What can hang from each mark
J594: J552
J664: J57
J70: J79 J426
J426: J55 J70 J872
J962: J872
J57: J664
J399: J55
J55: J57 J426
J79: J70
J552: J594 J872
J270: J399
J872: J55 J426 J552

Each row was made from one small tree. The marks that hang from a mark follow it in brackets, in the order of their numbers. Every link used is in the known rows. Write each row's tree.
Known rows
J872(J426(J70(J79)) J552(J594)): [ 3.32  0.11  0.57  1.67 -0.68 -0.31  1.29  0.19 -3.16 -3.02 -0.34 -0.49
 -3.32 -4.79 -0.11  0.80 -3.35 -2.59 -0.90 -0.69  3.85  0.10 -1.30  1.77
 -1.50]
J70(J79 J426(J55(J57))): [ 0.90  1.83 -4.18  2.79 -0.20  0.78  1.53  1.35 -3.35 -2.82 -0.59  3.15
 -0.06  0.10 -0.78 -2.66 -2.02 -2.48 -0.92  2.10  2.02  3.51 -1.27  0.72
 -0.51]
J55(J57(J664) J426(J70(J79) J872(J552))): [ 4.88  1.35 -1.46  2.11  0.32 -0.53  1.67  0.07  0.68 -0.71  2.32 -0.05
 -2.47 -4.69  0.71 -2.08 -0.66 -2.59 -1.16  0.60  3.11  4.83 -0.22  2.04
 -0.06]
J270(J399(J55(J57(J664) J426(J70(J79))))): [ 3.28  2.16 -1.19  2.91  0.53  0.50  1.12  0.16 -0.97 -0.15  2.41  1.36
 -3.23 -0.98 -1.87 -3.51 -1.20 -2.21 -1.13  1.33  2.61  1.17 -0.17  0.42
 -0.42]
J552(J872): [ 0.64  1.09 -3.41  1.79 -1.21  2.44  1.08  2.27 -1.98 -2.73  2.60 -2.79
 -1.11 -0.88 -3.10  2.29 -2.64 -1.66 -1.15  0.69  2.73 -5.34 -1.11 -0.63
 -2.65]
J55(J57(J664)): [ 2.15  2.28 -2.50  2.75 -1.85 -0.32  1.55  0.74 -0.35 -3.24  0.97 -2.05
 -1.23 -0.78 -1.15 -0.86 -0.44 -2.06 -1.30  1.02  1.24 -1.20  0.68 -1.64
 -1.30]
J594(J552(J872(J55(J57)))): [ 0.04  2.01 -2.93  3.49 -1.36  2.10  1.22  1.03 -2.31 -1.25  4.94 -3.56
 -1.95 -2.71 -1.23  1.44  1.53 -1.95 -0.96 -1.73  2.29 -3.04 -0.72  0.73
 -3.45]
J664(J57): [ 0.45  0.18 -2.42  2.02 -1.37  0.66  1.16  0.83 -2.34 -4.95  0.42 -1.98
 -1.55 -1.15 -1.50  1.14 -1.90 -1.44 -0.78  0.36  3.25 -2.72 -0.07 -1.17
 -1.20]
J79(J70(J426(J55(J57(J664)) J872))): [ 0.94  2.70 -3.43  3.64 -0.12  2.08  2.14  1.49  0.46 -2.61 -0.12 -0.34
  1.14 -0.50 -1.72 -2.01 -1.82 -2.97 -1.13  2.73  1.02  3.68 -0.16 -0.44
  2.02]
J55(J57 J426): [ 0.58  1.91 -2.22  2.33  0.05 -0.54  1.11  0.96 -1.86 -1.66  1.42 -0.89
 -1.72 -0.20  0.26  0.24 -1.51 -2.63 -0.86  1.24  1.65 -1.70 -1.14 -1.17
 -3.10]
J55(J57 J426(J70 J872(J552))): [ 1.89  0.96 -1.21  2.04  0.51 -0.97  1.04 -0.10  0.06 -0.06  2.25 -1.99
 -3.54 -4.20  0.65  0.57 -1.41 -2.92 -0.80  0.44  2.93  0.16 -1.58  1.10
 -1.41]
J552(J594 J872(J55 J426(J70(J79)))): [ 3.72  0.74 -0.15  2.20  0.17  3.07  1.54  1.61 -4.06 -1.76  2.96 -2.37
 -2.84 -3.83 -3.07  2.31 -2.42 -2.02 -1.09 -0.57  4.32 -0.47 -1.22  0.84
 -1.87]
J552(J594 J872(J55(J57(J664)) J426)): [ 3.19  2.86 -0.02  3.24 -0.76  3.46  1.84  2.39 -2.56 -1.32  4.35 -5.66
 -0.98 -1.45 -2.49  1.55  0.43 -2.32 -1.28 -1.69  1.55 -2.05  1.05 -1.73
 -1.42]
J70(J79 J426(J55(J57) J872(J552(J594)))): [ 2.00  1.16 -1.83  2.89 -0.42  2.12  1.52  1.75 -2.45 -1.68 -1.28  1.25
  0.83 -1.99 -0.18 -2.80 -1.01 -2.52 -0.95 -0.57  2.74  3.26 -1.09  1.69
  0.28]
J962(J872(J55 J426(J70))): [ 2.06  0.75 -0.98  2.04  0.27 -0.24  1.01 -0.67 -2.58 -1.90  3.56 -3.46
 -4.02 -3.90 -1.81  5.68 -3.41 -2.73 -1.02  1.85  3.35 -2.91 -1.33  0.71
 -2.20]
J872(J55): [ 0.68  0.78 -1.83  2.32 -0.35  0.69  1.35  0.57 -2.35 -3.46  1.83 -2.88
 -1.65 -2.65 -1.85  2.95 -1.09 -2.05 -0.97  1.10  3.19 -5.41 -1.09 -0.35
 -2.43]
J70(J79): [ 2.49  0.34 -3.10  1.82 -1.00  0.38  1.29  1.05 -2.50 -4.13 -0.40  1.07
 -0.87 -2.28 -1.33 -0.28 -2.86 -1.91 -1.05  1.96  3.33 -1.04 -1.20  0.93
 -2.24]
J79(J70(J426(J872))): [-1.52  1.36 -3.25  2.92  0.29  1.98  1.59  1.75 -0.94 -4.55 -0.65 -0.95
  0.33 -3.20 -1.71  0.74 -4.27 -2.87 -0.86  2.65  1.30 -0.25 -1.74  0.71
  0.35]
J872(J55 J426 J552): [ 1.34  0.64 -0.11  1.95  0.17  0.43  1.36 -0.02 -3.04 -2.72  3.64 -4.20
 -1.97 -4.89 -0.24  4.23 -1.35 -3.08 -0.77 -0.21  2.93 -5.53 -0.93  1.04
 -2.20]
J426(J55 J70 J872): [ 3.15  0.07 -2.89  1.61 -0.25  1.21  1.19 -0.20 -0.24 -1.47 -0.67 -1.50
 -2.44 -2.04 -2.53  1.43 -4.18 -1.47 -1.06  3.98  5.29 -2.18 -1.98  0.14
  0.07]
J552(J594 J872): [ 0.53  1.08 -1.47  2.36 -1.75  3.08  1.06  2.92 -2.58 -2.77  0.88 -3.30
 -0.73 -0.17 -3.32  2.05 -2.22 -1.30 -1.18 -0.91  2.89 -5.24 -0.90 -1.59
 -2.90]
J79(J70(J426(J55(J57) J872(J552)))): [-0.92  1.58 -2.72  3.37  0.04  1.30  1.77  1.18 -0.79 -1.92  0.50 -0.09
  0.60 -2.16 -0.56 -0.78 -1.33 -3.61 -0.65  1.00  1.75  1.92 -1.34  1.61
  0.47]
J962(J872(J55 J426)): [ 1.78  0.94 -1.42  1.98 -0.11  1.08  1.08  0.26 -3.23 -2.39  3.68 -3.77
 -1.52 -2.82 -1.42  5.62 -2.86 -2.89 -0.99  1.42  2.83 -4.68 -0.88  0.56
 -2.84]
J270(J399): [ 0.76  0.61 -2.38  1.87 -0.10  0.52  0.95  0.44 -1.74 -3.97 -0.86 -2.11
 -1.85 -1.35 -1.49  0.85 -2.94 -1.68 -0.99  1.56  1.53 -7.22 -1.08 -0.69
 -1.84]
J399(J55(J57)): [-0.11  1.74 -2.25  2.95 -2.22  0.88  0.88  1.21 -2.21 -1.17  2.53 -0.80
 -1.20 -0.26 -3.00 -0.51 -1.02 -2.46 -0.70  0.95  3.29 -3.47 -0.76 -0.66
 -2.59]

Write each row's tree
[ 3.52  0.65  0.13  2.33  0.21 -0.13  1.28  0.84 -1.09 -0.40  0.25  0.11
 -2.55 -3.97  0.74 -1.63 -1.13 -2.73 -0.88 -1.04  3.63  3.61 -1.37  2.00
 -1.57]  J55(J57 J426(J70(J79) J872(J552(J594))))
[ 2.10  2.62 -3.75  2.74 -0.25  2.10  1.73  1.21 -0.14 -2.22  0.13 -1.27
  0.36 -0.38 -1.47 -1.81 -1.89 -1.96 -1.35  2.74  1.38  1.42 -0.12 -1.07
  1.92]  J70(J426(J55(J57(J664)) J872))
[ 2.18  0.57 -2.03  1.49  0.93  0.50  0.94  0.39 -0.16 -1.52  0.60 -2.20
 -3.25 -3.14 -0.97  1.88 -4.37 -1.95 -1.04  3.17  3.62 -1.83 -2.12  0.10
 -0.99]  J55(J426(J70 J872))
[ 4.14  1.47 -0.40  2.96 -1.78  1.80  1.70  1.08  0.35 -0.99 -0.15 -2.96
  0.30 -0.88 -0.91 -1.01  0.48 -1.96 -1.24 -0.54  3.34 -1.30  0.48 -0.46
 -0.02]  J426(J55(J57(J664)) J872(J552(J594)))
[ 2.32  2.23 -0.71  2.73 -0.99  1.89  1.27  1.23  0.34  0.55  4.79 -2.59
 -0.44 -2.15 -1.10 -0.79 -0.10 -2.88 -1.01  0.10  3.34 -1.05  0.19  0.50
 -0.67]  J399(J55(J57(J664) J426(J872(J552))))
[ 5.90  0.70 -2.40  2.38 -0.81  0.22  1.90 -0.44  0.77 -0.74  1.11  0.63
 -1.87 -3.36 -0.80 -2.70 -0.43 -2.33 -1.25  1.33  4.38  4.57 -0.09  2.06
  0.95]  J426(J55(J57(J664)) J70(J79) J872(J552))
[ 3.04  1.97 -2.81  2.79 -1.57  0.45  1.60  0.44 -0.47 -2.02  0.61 -0.98
 -0.66  1.03 -1.36 -1.12 -0.33 -1.87 -1.26  2.03  2.60 -0.95  0.38 -1.62
 -0.66]  J426(J55(J57(J664)))
[ 1.94  1.13 -0.48  1.80 -0.82  2.41  1.04  1.77 -2.90 -2.07  1.47 -3.87
 -3.32 -1.99 -3.04  2.90 -4.35 -1.87 -1.14  0.09  3.31 -3.42 -1.30 -1.06
 -1.78]  J552(J594 J872(J426(J70)))
[ 3.95  1.94 -2.06  2.33 -0.01 -1.28  1.63  0.14 -0.57 -1.84  1.47  1.36
 -3.19 -1.88  0.06 -2.39 -1.26 -2.30 -1.33  1.72  2.23  5.43 -0.22  0.12
 -1.03]  J55(J57(J664) J426(J70(J79)))
[ 0.53  1.07 -1.59  2.19  0.58  0.61  0.90  0.71 -2.27 -1.46  3.85 -2.47
 -1.45 -1.40 -0.78  5.14 -1.66 -2.55 -1.01  0.79  2.96 -3.98 -1.34  0.37
 -3.71]  J962(J872(J55(J426)))
[ 2.47  2.25  1.11  3.10 -1.45  2.53  1.15  1.93 -0.08  0.56  3.21 -3.20
 -0.13 -1.39 -1.32 -1.03  0.28 -2.52 -1.05 -1.52  3.44 -1.64  0.28 -0.54
 -0.89]  J399(J55(J57(J664) J426(J872(J552(J594)))))
[ 2.51  1.34 -1.79  2.73  0.90 -1.08  1.10 -0.01 -2.39 -0.10  3.81  1.03
 -3.29 -2.64 -0.35  1.52 -0.52 -3.02 -0.98  0.55  3.28  3.75 -1.26  1.99
 -3.24]  J962(J872(J55(J57 J426(J70(J79)))))
[ 1.82  1.01  0.37  3.17 -0.68  1.32  1.50  1.06 -1.52 -1.35  1.50 -4.43
 -0.83 -4.16 -0.72  1.19  1.67 -2.76 -0.80 -2.34  3.07 -3.34 -0.47  0.64
 -2.02]  J426(J872(J55(J57) J552(J594)))
[ 0.61  1.94 -1.64  2.80  0.53 -0.07  1.00  0.95 -2.33 -0.46  4.39 -2.03
 -1.56 -0.87 -0.29  3.43  0.10 -2.98 -0.89  0.19  2.09 -1.54 -0.89  0.14
 -3.98]  J962(J872(J55(J57 J426)))
[ 0.68  1.13 -3.87  1.96  0.20  2.67  1.27  1.22 -1.50 -2.95 -1.01 -1.22
  0.21 -1.02 -1.77  0.77 -4.31 -1.83 -1.05  3.41  2.88 -2.04 -1.91 -0.32
  0.77]  J70(J426(J55 J872))
[ 4.73  1.34 -1.41  2.42 -0.57  2.61  1.34  1.73 -3.61 -0.03  1.08  0.31
 -2.24 -0.22 -2.57 -0.92 -2.67 -2.09 -1.04  0.38  4.30  2.55 -0.95  0.25
 -1.28]  J552(J594 J872(J426(J55(J57) J70(J79))))
[ 3.22  0.76 -3.03  2.21 -0.35  0.42  1.22 -0.22 -0.18 -0.42 -0.18 -0.93
 -2.64 -1.45 -2.01 -0.32 -2.30 -1.91 -0.94  3.26  4.27 -0.44 -1.46 -0.20
 -0.22]  J426(J55(J57) J70 J872)
[ 0.36  0.52  1.60  2.56  0.32 -0.61  0.88  0.27 -2.00 -0.36  3.15 -2.94
 -3.71 -3.33 -0.11  5.42 -0.54 -2.69 -0.94 -2.29  3.80 -2.89 -1.53  0.95
 -3.43]  J962(J872(J55(J426(J70)) J552(J594)))
[ 0.54  1.51 -0.09  2.46  0.46  3.61  1.21  3.01 -3.15 -1.02  3.53 -4.07
 -0.98 -0.68 -2.30  3.55 -0.78 -1.78 -1.08 -1.44  3.08 -5.08 -1.16 -1.38
 -3.44]  J552(J594 J872(J55(J426)))
[-1.59  2.25 -2.83  3.85  1.00  1.70  1.98  1.54 -1.39 -3.01  1.59 -1.84
  0.03 -3.84 -1.61  0.39 -0.62 -3.64 -0.68  1.21  0.90  1.60 -1.18  0.69
  0.06]  J79(J70(J426(J872(J55(J57)))))
[ 1.85  0.13 -0.21  2.07 -1.50  1.64  1.09  1.33 -0.98 -2.90 -0.80 -3.72
 -0.57 -3.59 -0.97  1.60 -1.87 -2.03 -0.98 -0.86  3.59 -4.66 -1.11  0.38
 -1.66]  J426(J872(J552(J594)))
[-0.02  2.08 -1.28  2.76  0.32  1.36  0.56  0.97 -2.33  0.04  2.51 -1.01
 -1.76  0.70 -1.67 -0.91 -1.49 -2.48 -0.65  0.90  1.98 -5.80 -1.06 -0.78
 -2.40]  J270(J399(J55(J57 J426)))
[ 1.03  1.58  0.78  2.91 -1.09  2.34  0.74  1.83 -1.53  0.99  2.57 -2.42
 -0.35 -1.55 -1.26 -0.30 -0.45 -2.86 -0.62 -1.57  3.97 -2.99 -1.04  0.36
 -2.14]  J399(J55(J57 J426(J872(J552(J594)))))
[ 1.89 -0.13 -0.82  1.93  0.25  0.29  1.48 -0.48 -0.42 -1.77  2.69 -4.02
 -3.41 -6.52 -1.42  3.33 -0.88 -2.59 -0.89  0.39  4.27 -3.41 -1.55  1.66
 -0.82]  J426(J70 J872(J55 J552))
[ 6.40  1.18 -3.28  2.49 -0.68  0.94  1.92 -0.25  0.51 -1.08 -0.14  1.04
 -1.60 -1.98 -1.85 -3.12 -1.69 -1.85 -1.37  3.29  4.26  4.99 -0.17  0.91
  1.16]  J426(J55(J57(J664)) J70(J79) J872)
